Known rows, with every step that occurs:
M, J, A, B: [ 11.9  19.4  12.5   7.7   9.1  -0.3   4.2  14.5 -11.3  26.9   2.8 -41.2
 -34.5  -8.5   3.4  -1.0   2.5   1.9  -8.8  10.2  12.0  -9.8]
A, B, M, Z, Y: [ -3.7   6.4  -6.5   0.6  34.2  12.4   0.7  10.0 -13.9  -3.0  -9.5 -20.3
 -10.8  -9.9   2.2  -3.2 -27.3 -29.2 -26.0 -24.3 -13.0  -9.1]
A, B: [ 21.3  16.8  -6.8  -5.8  -4.1  -8.2   9.1  -8.5  -3.6   1.4  -5.8 -14.0
  -8.5   6.1  11.7   1.4 -27.4  -9.3  -5.0  -5.9   5.0  -8.5]
B, M: [ 16.4  -2.9   7.0  13.9 -11.4   1.2  -0.3   7.3   6.7   9.7 -20.9  26.5
   5.9   5.1  -0.8  -3.2 -33.0 -12.7 -13.3 -13.0   4.0  -2.4]
J, A: [ 11.4   3.6   3.5  -0.5 -19.9  -5.1   3.2   0.4  26.6  22.1  -9.8  10.7
   5.4  -7.1  -4.3  -6.6   4.3   8.1   0.3   1.6  13.8  13.6]
B, A, Z: [ 22.4  11.0  -2.0  -6.5  -3.7  -7.3  17.9 -13.1 -39.0 -17.0   1.4  15.3
   6.9   3.0  13.2   6.6  -4.1  13.2   2.9  15.0   8.9  -5.8]
B, M, Z, Y, J: [-25.1 -13.9  -2.6  -4.3  22.9  11.1 -11.4   0.4  16.9  -7.4 -14.9   1.6
  16.7  -6.4  -3.6  -5.8 -10.0 -14.9 -16.1 -16.0  -5.2   8.1]
Z, Y: [  9.5  -8.6  -8.8  -3.3 -11.9 -11.6   1.7 -20.4  30.5 -13.6  -9.0   6.4
  26.2  -7.9  -0.4  -1.6   6.4 -20.5  -3.8 -30.9  -5.2   5.5]
Z, Y, J: [ -7.2 -13.1  -9.8 -19.3  -8.2  -6.5 -10.1 -23.5  38.9 -23.3  -6.0  -0.2
  29.8  -0.3  -2.2   1.9  19.6 -10.5  13.9 -21.3   2.2  13.2]
Y, J: [  4.1  -1.2  -3.1 -12.8 -14.9  -8.8  -3.7 -19.2  25.0  -6.1 -12.8   8.7
  22.2  11.1   3.9  -3.5  -8.0   5.4   4.3   2.4  14.3   8.7]
B, M, Z, Y, J, A: [-28.4  -7.2   2.3  -7.8  21.5  19.8 -15.4  18.7  23.0  10.8 -11.1   0.0
   4.9 -16.5 -13.1 -11.1  11.7  -6.2  -5.2  -8.8  -0.2  22.6]
J, M: [ 13.6  -8.4  -1.7   7.0 -18.9 -15.2   7.7   1.3  11.1  11.0 -14.5  11.0
   4.9   9.9   5.8  -3.6 -37.5  13.6   8.3   0.3  -1.3   5.5]
Z, M, B, A: [-14.8  16.7  -1.4  -6.2 -16.0 -11.6  11.0   1.2 -48.7   6.1   5.2  28.5
 -34.1  16.7  -7.1   1.0 -15.2  22.3 -11.2  46.2   5.2 -17.8]
J, A, Z, Y, B: [  1.5 -16.8  -5.8   5.0  -6.6   0.0  -1.4  -9.0  29.7 -20.5  25.4 -11.9
  15.6  -9.5  -0.7   4.2  53.6  -9.2  21.7 -19.3 -12.6  12.8]
M, Z, Y: [ -8.5  -7.7 -12.4  -7.1  15.3 -10.3  10.4 -22.9  18.7  -8.7 -10.7  -5.6
  33.2 -14.3   0.0 -10.0 -11.9 -16.8 -29.8 -14.2  -9.8   5.3]
B, M, Z, Y: [ -9.9 -11.4  -3.0   7.7  19.4   5.9   1.6  -2.6   7.2  -0.1 -17.6   7.9
  17.7 -11.8  -3.7  -8.9 -21.6 -27.2 -31.5 -24.2 -11.8   1.5]
J, M, B, A, Z, Y: [  5.8  10.9  -5.2  -6.6  -1.3  -5.3   6.9  -1.1 -51.2 -17.2  17.7  14.5
 -13.2  -5.4   4.0  16.7  14.1  25.4  28.7   1.3 -23.7 -20.6]
J, M, Z, Y, B: [-30.3 -33.9 -16.7   7.4  17.1  -6.1   0.7  -8.5  24.5  -8.2   8.9 -23.0
  11.9   5.2   5.2  -7.4 -24.1  -9.2 -13.3  -9.7 -26.0  14.7]
M, J: [ 12.3  -1.0  10.8  17.0   0.1 -14.8   9.3 -12.8   4.5   8.7  -9.8 -11.6
   8.6  -1.7   5.2  -5.2 -13.3  -6.1 -27.1   2.2   7.5 -10.3]
B, M, J, A: [  7.5  -2.0  26.4  29.2   2.0  10.0  -4.6  31.0  -0.8  36.1 -12.1  -2.2
 -21.8 -10.5  -8.7  -6.4  -4.5  -4.0 -19.4   1.3   9.5  -2.4]
J, A, Z, Y, B, M: [  0.3 -21.2   3.1  18.8   1.2  16.3  -9.2  17.1  18.0 -12.9  19.6  -0.7
   3.3  -6.2  -5.2   7.3  37.2 -18.7  18.7 -27.0 -14.4   8.1]
Y, Z: [ 10.9   5.4  -2.9  -8.9 -12.9  -1.8   1.1 -13.9   6.4   0.0  -0.4  10.4
  28.7  10.2   5.3   1.1  -7.4  13.4   2.4  -3.3  24.3   1.9]

Rows:
[ -1.0  20.0   6.0   7.2  24.5  18.7   3.4  30.2 -20.7  33.1 -10.7 -14.3
 -31.5  -9.1  -0.7  -8.9 -33.0  -4.2 -22.1   6.7   3.4  -1.6]
J, A, B, M, Z
[  9.4  -5.1  21.3  32.2   4.2   1.5  -0.6  12.0  -8.5  18.0 -15.3  -1.9
  -8.8  -1.2   0.4  -4.1 -26.1 -14.6 -30.8  -0.8   3.7 -14.2]
B, M, J
[ -1.6  15.9   4.9  -6.3 -25.0   0.0   3.1   2.1 -15.3  12.6  23.3  21.8
 -21.3   4.1 -15.6   0.5  47.0  39.7  30.0  59.0  -0.5  -5.4]
Y, J, A, Z, M, B
[ 16.5  28.1   0.2  -3.3  -5.2  -6.0  13.8 -20.1 -62.1  -9.4  11.9  25.0
  -9.4   0.9   6.7  12.9   5.2  23.5   4.5  24.8  -2.5 -28.1]
M, B, A, Z
[-10.4  10.6  -1.5  -1.7  30.9  20.3  -3.7  27.9  -5.2  19.8  -6.3 -22.5
 -25.9 -19.5  -5.5  -5.2  -3.7 -18.2 -14.5 -19.8  -6.9   3.2]
J, A, B, M, Z, Y
[ 14.4  10.6  16.5  25.1  18.6   6.6   0.2  24.2 -31.9  19.8  -9.2 -28.6
 -35.1   2.4   7.3   2.5 -34.4 -18.4 -24.0  -4.0   1.9 -25.8]
A, B, M, J
[  3.0 -25.3  -3.6  20.8   2.0   7.7  -5.1  -2.0  13.2 -32.8  13.7   1.5
  13.2   3.4   4.2   9.0  13.8 -30.6   6.0 -28.5 -22.3  -2.7]
A, Z, Y, B, M
[ -7.9 -17.2  -8.7 -14.5  -9.6  -6.5 -12.5  -3.9  34.8 -13.0  -6.3   0.2
  17.3   5.0   0.7   0.3   0.1   6.8  31.6 -19.6  -7.2  17.9]
Z, Y, J, M
[-20.9  -9.5 -14.0 -21.5  16.7  -4.7  -1.9 -28.5  25.8 -18.6  -6.6 -11.1
  34.7  -5.8  -0.4  -8.2   6.3  -9.5 -13.3  -7.2  -3.4  13.4]
M, Z, Y, J
[ -5.6  17.6  -6.3 -26.0   3.5   0.7  -5.7 -21.6 -39.3 -36.8  18.2  12.9
   1.8  -5.2   2.5  17.3  45.1  18.9  27.1   6.6  -8.1 -16.4]
M, B, A, Z, Y, J
[ -0.3 -25.6  11.9  34.7  19.0   7.0  -4.4   1.8  -0.6 -24.3  17.7 -24.4
   2.2  -4.0   3.2   7.0  17.4 -28.9 -10.3 -21.5 -22.6 -15.5]
A, Z, Y, B, M, J
[  2.5  -9.2  -2.6  -6.4 -16.6  -7.6  -5.8  -0.1  22.4   1.0 -12.4   5.1
   5.6  15.8   6.6  -2.9 -26.9  22.1  25.0   7.7   3.3  14.3]
Y, J, M
[  9.4   0.7  17.3  15.1  -4.6  -5.7   3.6   3.9   9.6  30.3  -5.2 -15.8
  -6.4 -12.0  -4.8  -9.0   8.4   6.9 -16.4   9.1  13.5   1.2]
M, J, A
[ 27.6  -3.9  -7.3  -1.7  -8.2 -11.0  10.8 -27.1  14.4 -30.2   3.0   6.1
  35.5 -12.7   4.8   5.1  25.6 -11.4  12.2 -23.8 -11.7  -2.9]
A, Z, Y
[-14.0 -11.1  -6.6  -1.2  -2.7  -4.7   0.5  -5.2  -9.1 -17.3   5.1  -3.3
  -3.1  22.7  10.7   3.0 -23.3  -2.4 -13.8   5.9   9.6   4.2]
Y, B, A
[-11.6 -26.6 -13.1   3.7  -5.9  -8.2  -6.6 -23.1  41.2 -27.8   6.4 -13.3
  20.5   6.6   2.8   1.8   8.0 -28.6  -6.0 -32.6  -9.9   9.5]
Z, Y, B
[ 21.7  14.6   4.0   9.3   2.0   6.9  -0.6  19.4 -15.0  11.2 -14.7  -1.6
 -23.0   8.3   6.7   3.3 -40.1 -17.3  -6.5 -13.2   2.3 -13.3]
A, B, M
[-16.2  13.9   0.0 -17.2  -7.4  -1.9  -9.6   6.5 -40.4   2.3   2.0  15.6
 -28.5  19.5   5.0   8.0 -19.3  42.7  25.1  29.0  -0.4  -7.6]
Y, J, M, B, A
[ -4.5  -1.9  -5.4  -6.8 -21.7  -5.8   6.2   0.3  -3.0   4.4   7.7  16.8
  15.1  23.0  -5.4  -4.3 -11.0  17.7   0.6  25.1  24.9   3.7]
Y, Z, M
[ 12.4  -8.2  -9.0 -15.9  -6.0  -6.5  -0.6 -27.5  19.1 -37.9   9.0   3.1
  37.9  -4.0   2.0   9.0  35.9  -2.7  26.4 -16.9  -4.8   5.1]
A, Z, Y, J
[ 16.6  -0.6   2.2   3.8 -24.9  -9.8  18.8   9.4  -1.8  13.1  11.6  19.4
  -1.6  -0.6  -9.7  -4.0  22.8  20.5  14.9  40.7   4.9   7.2]
J, A, Z, M
[ -4.4  10.5  -6.5 -30.6   1.3   8.4 -14.8   5.0  24.7  -5.1   6.0 -27.8
  -9.1  -7.6  -3.4   3.7  35.6  -5.4  30.7 -16.9   7.9  16.9]
Z, Y, J, A, B
[-24.2   4.9  -5.8 -22.6  -1.0  -0.3 -15.2   1.3 -26.9 -10.8   4.5   7.2
 -20.9   6.5   1.5  10.6   7.7  24.3  32.3   1.9 -10.5  -3.9]
Z, Y, J, M, B, A
[  2.9 -15.3  23.3  42.3  11.4  14.0  -2.0  25.4  -8.3  11.7  17.7 -19.4
 -19.1  -1.7  -0.6   2.6  15.1  -2.7  -3.9  11.2  -4.8  -8.2]
Y, B, M, J, A, Z
[ -0.6   9.3  -1.8   6.1 -28.4 -15.4  10.8  -9.0 -12.7  14.1   3.4  28.8
 -16.1  12.6 -11.2  -4.2 -12.1  13.0 -10.7  38.5  -5.1 -18.5]
Z, M, B
[-25.6  -5.2  -6.2 -23.1  12.8   4.8  -7.4 -10.8  31.3   2.9  -3.3 -11.0
  21.5 -17.2  -8.9 -12.0  25.3   3.1  -2.9  -2.7   3.2  23.9]
M, Z, Y, J, A
[-15.2  17.5   3.6  -5.7  27.1  24.5  -8.6  27.9 -10.1  24.8  -7.3 -19.7
 -31.9  -0.3   0.9  -6.8 -18.8   4.9  -7.0  15.9   8.5   5.5]
Y, J, A, B, M, Z
[ 17.5   6.0   3.6 -10.8 -15.5  -0.1   0.6  -5.9  14.6   0.5   5.3  10.1
  15.0  -5.0  -0.2   0.2  36.8  22.9  32.1  18.5  12.0  13.1]
Y, J, A, Z
[-21.2  20.9  -3.1 -17.1 -12.9   1.2   3.2   4.9 -62.3   7.8  20.4  26.1
 -21.9  23.5  -4.9   5.7  -1.1  38.1  -0.2  45.1  21.2 -16.5]
Y, Z, M, B, A
[ 15.1  17.7   9.5   6.5  -0.8  15.0  -2.9  35.7 -11.9  27.1 -10.7  -5.5
 -36.2  -1.1  -2.6   1.4 -16.2  -4.1   4.0  -8.8   8.3   0.4]
J, A, B, M
